Each row was made from one walk, in order. Every step used is in the known rows, and no mark comes twice. Write each row's walk.
Known rows
fabiz -> merofa -> gufor: [ -0.6  21.1  -7.9  26.8  18.1  14.7   3.4  10.8  44.9  -5.3  -9.5   9.2
  47.6  25.8 -40.2   1.6  13.0  34.3 -39.7  -3.8  -8.5  26.4  17.1]
neven -> tade -> monam: [ 14.9  46.0  -1.9  48.3  13.8 -17.7 -34.0  -1.0  17.7  33.8  23.5  37.7
   5.8  26.2 -10.4  36.5  22.3  -4.0  -0.3   1.7  48.5 -36.2  -8.4]
gufor -> merofa: [ -2.6  22.1  23.6  13.0   7.0 -11.3  -0.6   0.9  -4.7   5.8  -8.1   6.7
 -17.4  27.4  -8.2 -10.3   5.8  25.7  17.6 -12.7 -10.9 -12.9  35.0]
tade -> neven: [ 13.4  28.7 -12.7  50.7   6.4   0.5 -20.3   4.4  -5.4  15.2   4.3  -8.4
   5.1  41.0  -5.8  19.9  36.2  19.0   0.9  -0.1  25.2  -0.7 -26.9]
fabiz -> merofa: [-11.9  16.2  -1.2   7.9   3.8  -9.7  10.1  16.8  50.9  18.4  -7.7  24.1
  -7.1  24.9 -14.8  -2.0  25.2   4.3 -12.7 -11.0   5.0  31.7  27.3]
tade -> kidon -> merofa: [ 31.4  40.5  38.6  30.1  -2.1 -31.8 -10.3  27.1  17.4  25.0  12.8  32.2
  12.7  12.5  -3.3   2.9  26.1  12.8   0.7  15.8  31.5 -14.6  64.0]
fabiz -> merofa -> gufor -> kidon -> tade -> neven: [ 20.3  67.4  18.9  65.3  32.5  28.0   5.7  30.3  16.0  14.2  -2.3  15.1
  45.5  49.1 -18.8  30.6  53.8  52.6   9.9   6.4  18.8   9.0  14.5]
gufor -> merofa -> kidon -> tade: [ 13.2  45.7  45.8  38.1  16.7   7.7  16.4  32.7  11.8  19.4 -13.5  26.9
  48.4  21.2 -29.2  30.2   5.6  38.5  23.5  22.3   1.4 -15.0  19.0]
gufor -> merofa -> kidon: [ -6.5  27.7  18.8  29.2   2.7   2.9  -4.5  16.0  22.8 -25.1 -17.9   6.3
  25.0  39.9 -15.4  -0.4  -3.9  41.4   7.5  22.1  10.6 -14.2  21.1]
monam -> merofa: [-22.6  18.0  24.2   3.0   1.9  -7.5  -7.2  23.7  -2.1  43.6 -11.6  29.5
 -12.1  16.0 -14.5  20.9  12.6 -25.3  -8.8  36.5  21.7  -7.6  13.1]
fabiz -> merofa -> gufor -> kidon: [-10.4  51.8  18.1  25.0  27.0  42.0   1.8   7.7  38.4 -46.1 -14.7  24.0
  30.6  39.0 -18.7  -2.6  30.7  29.1 -17.9  -0.2  -2.9  18.4  58.9]
kidon -> monam -> merofa -> fabiz: [ 15.0  28.8  41.9  -4.6   8.6  -2.6  -3.7  16.1  -7.8  38.5 -13.5  23.5
  14.2   8.9 -22.2  23.1  27.4 -27.2  16.5  42.0  13.2 -20.5  22.3]
fabiz -> merofa -> kidon -> monam: [-29.9  48.6  35.4  32.5   3.4   2.1 -21.1  29.5  56.8  -1.5  -6.6  12.5
  19.0  22.8  -9.6  13.6  45.3   8.6  18.7  35.4   5.9  -1.6  23.3]
neven -> tade: [ 22.1  25.9   7.4  46.5  13.2 -12.1  -1.2 -11.0  16.5  31.7  -6.3  25.4
 -14.9  11.5 -57.7  33.3   8.9  -1.3 -10.9   0.7  -7.1 -10.8   3.6]
monam -> merofa -> kidon -> tade -> neven: [ 16.2  53.3  19.8  64.4  17.9  11.4  -1.8  40.0   3.9  36.5  -4.4  13.9
  43.6  43.8 -19.2  45.0  36.8  39.5  12.9  35.4  36.9  -8.1 -15.2]
kidon -> merofa -> fabiz: [ 46.6  11.3  33.2   4.4   3.6 -16.4   3.2  12.3  -8.1  27.3  -6.4  17.2
  28.9  -3.9 -25.3   9.4  10.5  -2.8   8.2   8.0   2.4 -19.1  41.3]
gufor -> kidon -> tade -> monam: [  5.2  66.4  28.1  37.3  23.1   5.9 -21.3  18.9   7.2  19.0  21.4  41.3
  35.5  28.0  18.2  36.1  31.7   1.6  22.3   1.9  52.4 -30.6  13.5]
gufor -> merofa -> fabiz: [ 39.2  19.5  24.8  -2.7  11.3  -6.6  11.6  -6.0 -17.5   9.2 -14.0   8.3
  11.0  20.7 -20.4  -2.1   5.0  11.3  18.9  -2.9  -4.4 -17.8  30.5]
merofa -> gufor -> kidon -> tade: [ 14.5  59.1  46.8  36.8  31.9  35.5  13.2  18.6   4.9   2.8  -8.9  30.5
  57.1  17.1 -30.7  32.0  21.9  25.4   7.0   7.1 -10.2  -4.0  34.0]
monam -> merofa -> gufor -> kidon -> tade -> neven: [ 16.5  67.7  27.5  62.6  31.0  29.4  -1.6  31.2  -2.1  21.9  -3.7  18.2
  42.8  45.7 -17.8  38.4  50.2  42.2  10.5  22.1  24.1  -4.3   9.3]

Write each row's walk
[-14.2  52.4  31.8  22.4  26.8  41.4  -7.3  10.5  12.8 -33.4 -15.8  25.3
  30.1  34.8 -16.8   8.4  24.0  13.7 -15.4  21.3   6.6  -1.9  52.4]
monam -> merofa -> gufor -> kidon
[-36.5  37.2  47.1   9.3   5.0  -6.5 -21.6  31.6   7.0  46.2  -6.4  28.8
 -13.0  10.2  -8.7  24.9  38.1 -29.9  14.1  50.0  16.1 -18.6  21.8]
kidon -> monam -> merofa
[-24.8  44.1  35.2  36.4  -0.2   3.4 -32.7  17.2  31.5  -6.3  -4.1   2.4
  20.5  15.3  -8.9  18.1  35.3  -0.4  21.4  39.5   5.2 -20.2   6.9]
merofa -> kidon -> monam
[ 49.4  60.4   8.2  46.9   9.9 -19.4  -0.9  -8.7  25.7  15.3   7.8  38.6
  -5.8  37.1 -27.3  23.6  22.1   3.0 -12.7  17.4  43.7  -2.5  19.8]
neven -> tade -> kidon
[ 20.0  52.2  11.1  66.2  17.7   9.8   5.4  36.2  21.8  26.4  -4.1  12.2
  44.4  46.9 -19.5  36.2  40.9  48.8  10.5  18.5  31.0   6.3 -11.1]
fabiz -> merofa -> kidon -> tade -> neven
[ 42.3  28.6  44.8   5.8  12.1  -3.0   5.4  12.7  -4.4   5.6  -9.4  24.7
  29.8   5.5 -18.0   5.2  21.0   2.0  15.8   8.8   3.0 -20.0  64.2]
gufor -> kidon -> merofa -> fabiz
[-27.1  69.0  46.5  31.1  21.0  29.3 -21.7  16.9  41.4 -22.1  -4.0  15.2
  21.0  24.5  -9.2   6.5  60.4   9.4  17.5  16.8 -11.2  -3.0  52.7]
fabiz -> merofa -> gufor -> kidon -> monam
[ -7.1  67.9  32.2  38.8  34.1  37.8 -13.3  12.7  20.3 -22.6  -6.0  39.8
  32.4  41.1 -21.0  20.0  27.9  17.8 -12.8  24.1  21.9 -15.4  51.8]
neven -> tade -> monam -> merofa -> gufor -> kidon
[ 29.0  34.2  33.5   0.3  15.2  -4.2   0.4  21.4 -12.5  50.7  -2.1  38.7
  34.4  15.5 -14.3  34.6  18.0 -19.0  11.7  35.6  42.5 -27.4  12.1]
kidon -> tade -> monam -> merofa -> fabiz
[ -8.2  35.2   7.1  29.7  18.4  14.3 -24.7  20.1  10.4  16.7   2.0  23.7
  53.6  25.8 -24.0  24.2  11.3  14.4 -33.4  32.1  30.7 -14.7   3.5]
tade -> monam -> merofa -> gufor
[  6.4  58.8  26.9  43.2  17.7  -5.0 -20.4  28.7  15.7  22.8  18.5  37.2
  49.3  32.7   8.9  34.9  19.6  24.6  21.7  16.2  54.6 -36.2   2.2]
gufor -> merofa -> kidon -> tade -> monam
[ 24.4  27.8  21.8  -3.8  10.7  -7.1  -7.3  14.7 -10.1  38.3  -3.0  32.2
  22.0  18.0  -9.0  25.4  16.1 -23.8   5.8  32.6  45.1 -26.1  10.2]
tade -> monam -> merofa -> fabiz
[  6.7  53.9  16.3  44.9  13.4  -2.8 -23.9  25.1  16.4  24.3  19.1  36.3
  53.0  26.0   7.8  41.6  19.4  11.5  13.2  18.8  60.2 -33.6 -12.2]
merofa -> kidon -> tade -> monam
[-14.4  44.8  19.5  40.2   7.3  -0.5 -19.3  33.4  34.5  14.0  -6.8  38.6
  33.8  39.2 -18.2  33.7   7.8   9.7  -7.8  60.4  58.5 -25.2   4.2]
neven -> tade -> monam -> merofa -> kidon
[ 45.3  49.2  41.2  45.7   4.7 -34.4  -3.2  26.2  25.3  36.5  12.9  44.3
   8.2  13.8 -24.1  14.0  26.7  19.7  -0.4  17.0  26.0 -19.9  70.2]
neven -> tade -> kidon -> merofa
[ -2.0  42.2  19.6  33.7  24.0  16.0 -15.0  29.3  10.0  28.7   2.6  29.8
  64.4  20.7 -29.1  32.4  13.6  19.8 -25.9  33.0  26.9 -18.2   5.3]
kidon -> tade -> monam -> merofa -> gufor
[ 25.0  15.5  25.1 -10.0   6.4  -3.6   6.1   9.0 -14.1  35.0 -17.3  24.5
  14.4  10.6 -25.1  20.2   8.5 -24.8   0.8  32.8  18.7 -13.5  15.6]
monam -> merofa -> fabiz
[  3.8  71.8  25.5  39.3  29.7  13.6 -14.3  27.7  26.3  15.5  20.4  46.3
  52.0  33.7   7.0  31.6  37.6  19.3  10.2   2.8  49.1 -18.3  23.7]
fabiz -> merofa -> gufor -> kidon -> tade -> monam
[ -4.9  47.5  19.0  29.3  24.7  41.4  -9.2  -4.8  14.2 -50.9 -11.3  14.3
  34.7  31.5 -16.5   3.6  20.5  20.6 -15.8   0.7  -3.2   1.4  41.4]
merofa -> gufor -> kidon
[ -5.4  52.5  28.2  31.1  18.8  15.2 -18.4  23.0  18.6  13.1  -2.9  20.2
  45.1  24.4 -30.9  20.8  26.4  13.2 -23.0  46.5  15.4  -8.5  22.3]
tade -> kidon -> monam -> merofa -> gufor
[ 23.4  50.9  11.8  68.4  15.5  12.0  -3.8  29.1   5.0  24.5  -1.3   5.4
  46.1  42.3 -18.5  39.7  34.3  42.3  13.5  20.3  29.4  -6.0 -22.6]
merofa -> kidon -> tade -> neven
[  8.0  62.6  54.6  34.1  32.7  33.5  15.7  28.9   4.5  14.1 -10.7  38.7
  53.4  17.9 -29.8  36.2  23.8  21.3   7.8  20.1  -2.9  -6.1  41.2]
monam -> merofa -> gufor -> kidon -> tade
[  2.5  36.1  52.9  25.0   8.6  -4.4  -9.6  26.8  11.7   0.9  -0.9  29.4
   8.6   9.1  -5.1  -0.6  29.4  11.8  11.9   3.2  -0.6 -17.9  84.1]
gufor -> kidon -> merofa
[ 39.5  45.6  23.5  53.8  18.1  -1.8  -7.4  18.3  26.5   9.0   5.1  23.9
  59.5  17.3 -46.9  14.2  14.8  44.4 -32.6  17.1   7.1  -9.9  47.2]
neven -> tade -> kidon -> merofa -> gufor
[ 31.4  38.3  19.0  40.6  12.7  -0.1 -12.0  18.8  20.2   1.7   6.3  16.6
  62.0  16.6 -32.1   5.8  14.5  40.4 -31.8  15.2  11.4  -6.0  44.1]
tade -> kidon -> merofa -> gufor
[-24.2  66.2  45.8  33.2  20.0  27.7 -29.9   9.9  22.5 -26.5  -1.3   9.3
  21.2  19.2  -7.4  11.8  54.0   4.6  19.0  18.5 -11.3 -14.4  40.8]
merofa -> gufor -> kidon -> monam
